In the rows, 128 means zero.
Known rows, with every step that occurs:
d, x, k, v: [ 93 108 120 167 109 126 143  96 113 180  66 131 131 135 119 120 170 111
 175 105 146 124 136 125 110  86 108 151 112 115 108 152 163 108]
k, j, b, h: [162 138 131 156  71  63 119  59 132 106 205  72 105 143  94 117 139 149
 160  51  66 104  74 151 106 114 133 150 110  80 115 172 103  99]
j, b: [160 137 127 101  96  81 150  85 146 112 159  79 120 155 121 105 118 160
 126  90 105 141  96 124 142 109 170 149 118 114 114 161 118 138]
d, x: [120 145 121 127 125 144 192  79 127 138 111  67 134 121 127 132 161 134
 113 147 164 155 171 122 157 117 159 128 122 122 130 136 139 143]
k, j, h, b, v: [169 138 122 100 112  42 102 103 143  84 222 115 100 102 109 100 135 149
 155  82  75  87 107 160 147 130 134 121  92  87 130 138 125 100]
a, k: [150 120 104 154 155 136 166 111 106 149 132  91 132 124 128 114 144  96
 159 122 160 155 148 127 150 108 131 163 156 154 118 106 156 146]
k, j, g: [ 94 143 114 127 100  85 126 108 153  79 151 112 129 116 130 101 167 174
 151 101 136 105  94 132  93 128 132 149 131 129 165 146 139 152]
b, h, j, k: [157 134  97 128 105  89 165  97 118 106 160  98 100 119 144 116 110 137
 111 102  97  52  91 149 122 151 160 174 104 133 120 191 144  97]
g, j, k, v: [115  79  99 131 123  89 154 118 133 140  92 128 121 123 130  98 127 143
 166  93 106  76  88 136 118  99 120 153 111 107 116 160 144 112]
n, k, j, b: [130 124 114 154 127  81 135  79 128 121 153 101 130 145 110 109 144 129
 170  79 110 136  99 122 132  73 152 163 113 102 125 160 140 141]
g, j: [120 110 123 115 126 145 172  94 158  87 136  76  87 157 133 101 135 140
 112  96 109 124 122 139 134 112 183 130 132 170 105 132 109 162]
v, k, a, n, x, d: [100  99 132 180 192 153 178 127 124 126  64  60 145 127 132 122 176 116
 113  98 192 171 178 140 194 129 151 133 147  85 114  89 137 172]
v, k, n, x: [105 124 165 154 161 135 185 113 125 103  95  75 145 153 123 119 142  95
 170  96 176 149 156 103 178 152 173 132 139 104 134 121 112 155]
a, k, x, d: [ 97 106 104 184 181 150 188 104 112 143 110  47 142 143 108 122 153 148
 144 102 193 163 180 150 177 138 149 152 184  86 106  85 135 150]
j, k: [138 109 107 105 136  98 189 113 123 135 121  92 126 121 139 121 104 142
 118 129 140  87 111 131 157 142 152 156 116 119 140 163 145 123]
b, v, k, j, h: [143 124 121 144 106  44 127  95 126 103 168  87 118 101 109  82 159 143
 202  72  84  65  95 135 109 113 150 130 122  74 158 145 133 116]
n, a, k, j, h: [145 130 101 188 113  78 123  85 108 129 139  90 106 113 111  97 165 126
 210  70 112 113 123 132 133  66 140 138 146 111 140 118 140 141]
h, b, j, k: [146 127 107  95 149  58 168  95 127 131 166 120 110  96 133 130  84 130
 128 123 113  84  84 152 136 156 157 169  86 127 121 188 144  95]
g, j, b, v, k, n, a: [149 137 142 140 150  69 178  84 130  82 114 113 153 171 142  90 134  89
 162  76 137 158 112 136 200  70 164 108 117 123 135 107 113 171]
b, j: [130 154 114 130 131  79 147  88 124 128 168 108  97 107 115 130 140 135
 150  99 104 142  95 150  96 172 148 152 100 147 103 157 117 114]
b, h, j, k, a, n: [150 120 104 164 135 109 165 106  94 107 101 118 112 148 129  92 147  95
  96 105 137 149 120 108 178 102 132 123 110 143 125 138 152 151]
h, b: [168 120 140  85 128 101 139  97 170 107 189 136 115 138 110 116 107 122
 111 112 119 114 134 133 133 113 162 141 109 121 114 162 151 141]
j, h, b, v, k: [183 121 144  71 141  38 151 120 140  90 189 107 144 100 131  77 113 112
 157  99  97  62  94 141 133 152 161 136  99  74 151 148 143 107]
n, k: [132 128 100 159 159 146 174 121 110 162 105  81 104 149 131 126 153 101
 142  99 163 141 152 101 145  94 152 157 137 142 117 119 143 151]
d, x, k, j, b, h: [143 146 134 167  72  81 128  45 120 122 184  63 107 146  99 125 146 131
 156  63  85 110  90 150 116 103 138 154 106  90 113 176 114  91]
h, j, b: [169 154 113 112  84  83 135  81 146  84 177  99 106 152 133  97 126 152
 114  82  81 121  89 134 116 113 188 169 108 141 100 183 133 132]
j, h, b, v, k, n: [142 135 158 109 140  56 187  97 152  87 177  94 155 159 116  91 129  98
 162  96 122 101 102 119 162 111 169 118 113  89 155 143 131 125]
n, a, k, j, b: [147 123 113 164 132  70 127  71 119 113 151 115 146 135 115 102 141 116
 184  83 115 155 102 138 149  65 138 159 121 112 126 142 145 150]
h, j: [148 147 107 137 104 124 138  99 139  86 162 128  99 135 135 106 154 129
 107  98  99 105 126 139  90 142 175 161 116 168 103 168 150 141]
n, a, k: [163 126 101 175 164 125 159 106  92 147 102 113 138 129 141 111 147  79
 172 108 173 179 157 133 179  78 126 149 156 160 117  82 151 169]
a, k, j, h, b: [168 122 124 127 120  73 115  85 154 112 201 124 104 118 100 102 123 118
 168  90 100  93 123 136 126  75 157 148 121 106 126 157 158 128]
a, n, x: [116 113 131 169 153 178 148 128 109 112  70  73 101 119 136 117 153 102
 140 104 186 181 178  96 184 161 148 127 139 134 111 101 118 163]
d, x, k, j, h: [109 138 117 176  92  99 133  69 116 138 130  76  98 122 109 110 172 133
 186  83 116  97 130 128 118  81 158 135 128 112 140 152 142 120]
v, k, j: [111  88 138 154 160  80 145  93 135 103 151 145 176 110 102  98 162  99
 189 104 119  95 112 135  89 127 131 148 109  83 163 161 169 147]
v, k: [152 106 145  97 150  89 184 117 138 114 134 105 165 123 131  89 126 103
 147 117 134  93 112 120 113 151 164 148 121  99 151 151 153 142]
b, v, k, a, n, x: [128 117 138 162 166 133 152 133  89  98  70  93 126 125 131  99 156  92
 146  95 172 176 161 105 205 154 141 113 125 113 127  94 121 161]
d, x, k, a, n: [113 122 121 174 149 149 174  96  93 136  59 114 125 163 125 104 170  75
 100 124 182 198 163  95 193  81 134 108 117 159 125 116 162 170]
k, v: [124  96 114 144 107  94 129 119 135 150 103 142 130 128 108 104 159 143
 176  87 112 115 110 126  97 107 102 144 120  94 113 144 145 124]
g, j, h, b, v: [176 141 122  81 108  56 117 106 151  76 216  91  79 114 124  94 121 154
 135  79  72  88 105 159 158 128 157 116  99 110 116 132 110 104]

Rows:
[168 117 138 106 119  57 123  87 164  99 202 128 116 116 102  93 117 120
 163  88  92  70 111 134 115  90 168 143 109  88 139 172 155 126] : v, k, j, h, b
[132 130 101 112 145  68 180 101 112 138 141 100 113  97 137 131 102 139
 135 122 120  93  85 147 134 167 150 167  95 131 126 177 134 100] : b, j, k
[138 102  94 150  97  71 131 112 120 137 120 143 117 114 126 102 136 141
 168  81  87  57  80 142  92 118 110 171 101  98 110 181 154  87] : b, h, j, k, v
[ 92 121 145 157 155 147 190 108 125 101  88  61 117 158 132 128 129 115
 152  97 171 141 151 114 200 139 179 134 137 129 123 124 101 149] : g, j, k, n, x
[100  98 123 164 108 114 126 107 120 172  79 146 124 145 114 113 161 114
 181  86 130 113 118 126  97  96 104 155 115 121 105 154 159 112] : x, k, v
[ 86 105  99 194 189 168 192 112 109 147  82  43 125 151 115 121 162 136
 130  96 204 168 186 127 185 127 155 144 175  86 105  84 133 157] : a, n, k, x, d
[147 135 112 122  83 105 154  91 146 102 145  39  56 143 129  87 136 167
 145  67  87  92 107 127 133  91 197 123 146 141 117 134  95 139] : g, j, h
[108 146 137 157 133 114 182  75  91 150  77 123 142 191 107 124 168 106
 111 113 157 169 154 128 179  71 150 118 112 148 126 134 153 158] : d, x, k, a
[122 111 141 167 168 146 159 128  94 108  59  94 128 135 130 102 153  88
 141  99 183 179 167  97 196 144 149 119 132 121 125 102 127 173] : v, k, a, n, x
[173 127 131  88 102  89 136  87 174  93 194  94  72 141 116  95 103 141
 125  84  87  85 116 135 135  81 193 135 120 131 110 160 126 134] : g, j, h, b
[167 140 114 112 125  50 106 107 133  97 211 109  94 105 114 103 138 135
 161  78  86  90 114 152 152 115 135 128  96  91 127 132 130 101] : n, k, j, h, b, v
[123 110 133 127 155 107 194  99 100 103 124  87 151 153  98  82 106 131
 181 101 165 119 140 107 144 190 171 138 159  79 140 128 125 136] : v, k, x
[ 97  99 125 154 179 128 198 106 128 125 110  56 158 143 109 110 145 150
 138  99 180 133 161 148 159 160 166 145 167  59 122 107 133 146] : v, k, x, d
[ 67 139 120 159 114 122 120 108 129  91 107 108 117 118 142 105 172 137
 157 100 171 123 117 119 115 128 132 152 133 150 154 139 146 149] : a, n, x, k, j, g
[103 104 122 140 173 108 189 100 131 100 131  41 146 144 117  97 135 161
 137  83 152 128 139 162 175 153 175 142 157  61 114 105 115 136] : g, j, b, v, k, x, d
[140 130 123 117 142  74 169  97  94  74 159  89 141 142 109  70 103 140
 180  85 130 106 116 125 148 198 176 144 140  77 130 136 119 112] : h, j, b, v, k, x
[169 130 142 100 143  27 166 103 118  84 153 127 143 162 110  72 133 121
 135  80  88 104  94 144 172  91 164 107 102 101 146 131 135 148] : g, j, h, b, v, k, a
[ 91 102 106 159 172 132 200 104 121 135 103  48 141 141 113 126 134 170
 123 105 183 130 162 153 180 156 159 149 164  69 116 113 130 138] : j, k, x, d
[115 131 132 168 153 128 199  92 129 128 135  87 150 175 112 118 152  86
 161 115 169 171 143 110 175  83 146 138 151 144 131 113 142 154] : a, k, n
[114 151 140 182 144 127 184  69 113 134  67 116 144 182 135 129 159  76
 149  99 187 189 165 124 200  57 153 110 126 153 125 107 132 174] : d, x, k, n, a
[106 117  96 184 168 166 184 109  74 134  86  69 105 165 107  97 130 109
 170  96 202 171 176  78 181 144 156 138 171 118 115  96 126 148] : a, n, k, x
[125 101 105 103 142 114 198 104 136 109 119  78 105 133 149 109  97 143
 109 118 124  80 102 139 161 125 176 151 119 148 128 159 129 133] : g, j, k
[181 149 132 131  62  71 134  69 134 113 196  50  91 153 105 116 124 157
 135  56  73 111  77 143 120 124 146 149 116  92 105 165  92  98] : j, b, h
[129 102 107 149 157 124 182 112 104 108  77 112 117 155 134  87 140  98
  94 116 154 165 129 101 200  91 141 110 118 153 130 121 148 173] : g, j, k, a, n
[ 98 132 156 166 146 151 173 107 127 108  95  70 123 161 116 134 152 116
 158  92 176 170 167 107 185 144 166 127 142 119 121 113 103 157] : k, n, x
[144 126  94 116 125  99 174 108 123 107 137 114 113 118 151 113 112 135
 105 122 117  67 105 141 129 146 169 174 107 146 126 184 158 118] : h, j, k
[134 121 139 156 161 119 148 125  91  94  79  87 125 131 133  94 147  99
 146  89 164 177 148 106 209 145 147 118 120 108 123 101 118 157] : j, b, v, k, a, n, x
[ 88  95 118 181 189 163 183 121 125 121  59  49 123 132 140 125 166 130
  99  97 186 165 173 147 212 117 159 133 147 107 105  91 127 170] : g, j, k, a, n, x, d
[135 112 117 160 148 126 165 113 108 116  85 121 125 158 118  92 163  97
 102 111 159 192 145  94 184  96 128 102 123 144 128 110 150 181] : k, a, n
[140 113 135 125 125  53 140  78 142  98 168 112 161 132 110  91 131 129
 172  88  95 113  79 131 116 102 157 159 104  81 142 175 145 137] : v, k, j, b
[163 124 132 115 108  68 114  83 164 104 203 127  99 122  98 104 122 133
 156  85  91  83 118 135 119  83 163 138 111  98 128 168 148 129] : k, j, h, b
[117 121 161 127 151  94 212  96 152 104 136  96 172 174 115 102 139  91
 152 111 151 127 117 104 149 113 169 126 128 107 156 145 140 151] : v, k, n
[113 137 135 126 151  72 200  81 142 115 160 105 135 157 116 130 109 108
 139 115 137 120  98 126 163 116 163 143 103 127 133 171 133 118] : h, b, j, k, n
[119 143 142 180 142 119 173  78 118 127  77 127 139 189 131 125 153  79
 154  87 176 182 152 125 191  63 149 113 129 155 123 108 130 177] : x, k, n, a
[131 125 102 182 164 134 175  92  67 126 101  91 133 157 105  98 120 112
 199  95 192 178 173 117 190 138 145 140 183 122 116  80 125 154] : n, a, k, x
[142 184 104 116  56  88 124 106 150  61 179  88  84 125 151  96 151 180
 111  80 103  78  79 142  78 151 160 166 129 160 131 165 120 122] : b, h, j, g
[181 146 123  84 106  49 113 109 145  88 216 100  89 109 119 100 124 155
 138  85  80  93 111 156 157 136 143 119  97  96 123 133 117  99] : j, h, b, v
[136 140 136 166 143 105 174  86 129 112  94 123 143 178 126 118 151  99
 151  85 163 183 146 124 190  69 148 104 131 138 129 102 119 186] : k, n, a
[176 114 147  68 155  48 156 122 142  88 188 122 157 104 131  83 113 103
 147 109 107  76 101 143 132 161 152 139  95  80 148 148 150 115] : h, b, v, k
[ 92 143 133 151 124 167 179  73 108 166  82  82 121 151 134 142 158  95
 120 134 180 147 171 124 148 107 161 146 118 161 115 150 156 126] : d, x, k
[119 129 168 137 165 114 168 115 130  88 127  87 141 144 122 115 132  95
 168  93 162 137 150 117 187 154 169 129 124  95 132 121 113 139] : h, b, v, k, n, x
[118 103 107 209 171 107 127  85 102 126 130 149 158 112 109 113 177  80
 207  98 146 154 142 145 135  76 103 149 133 126 138 110 170 166] : n, a, k, j
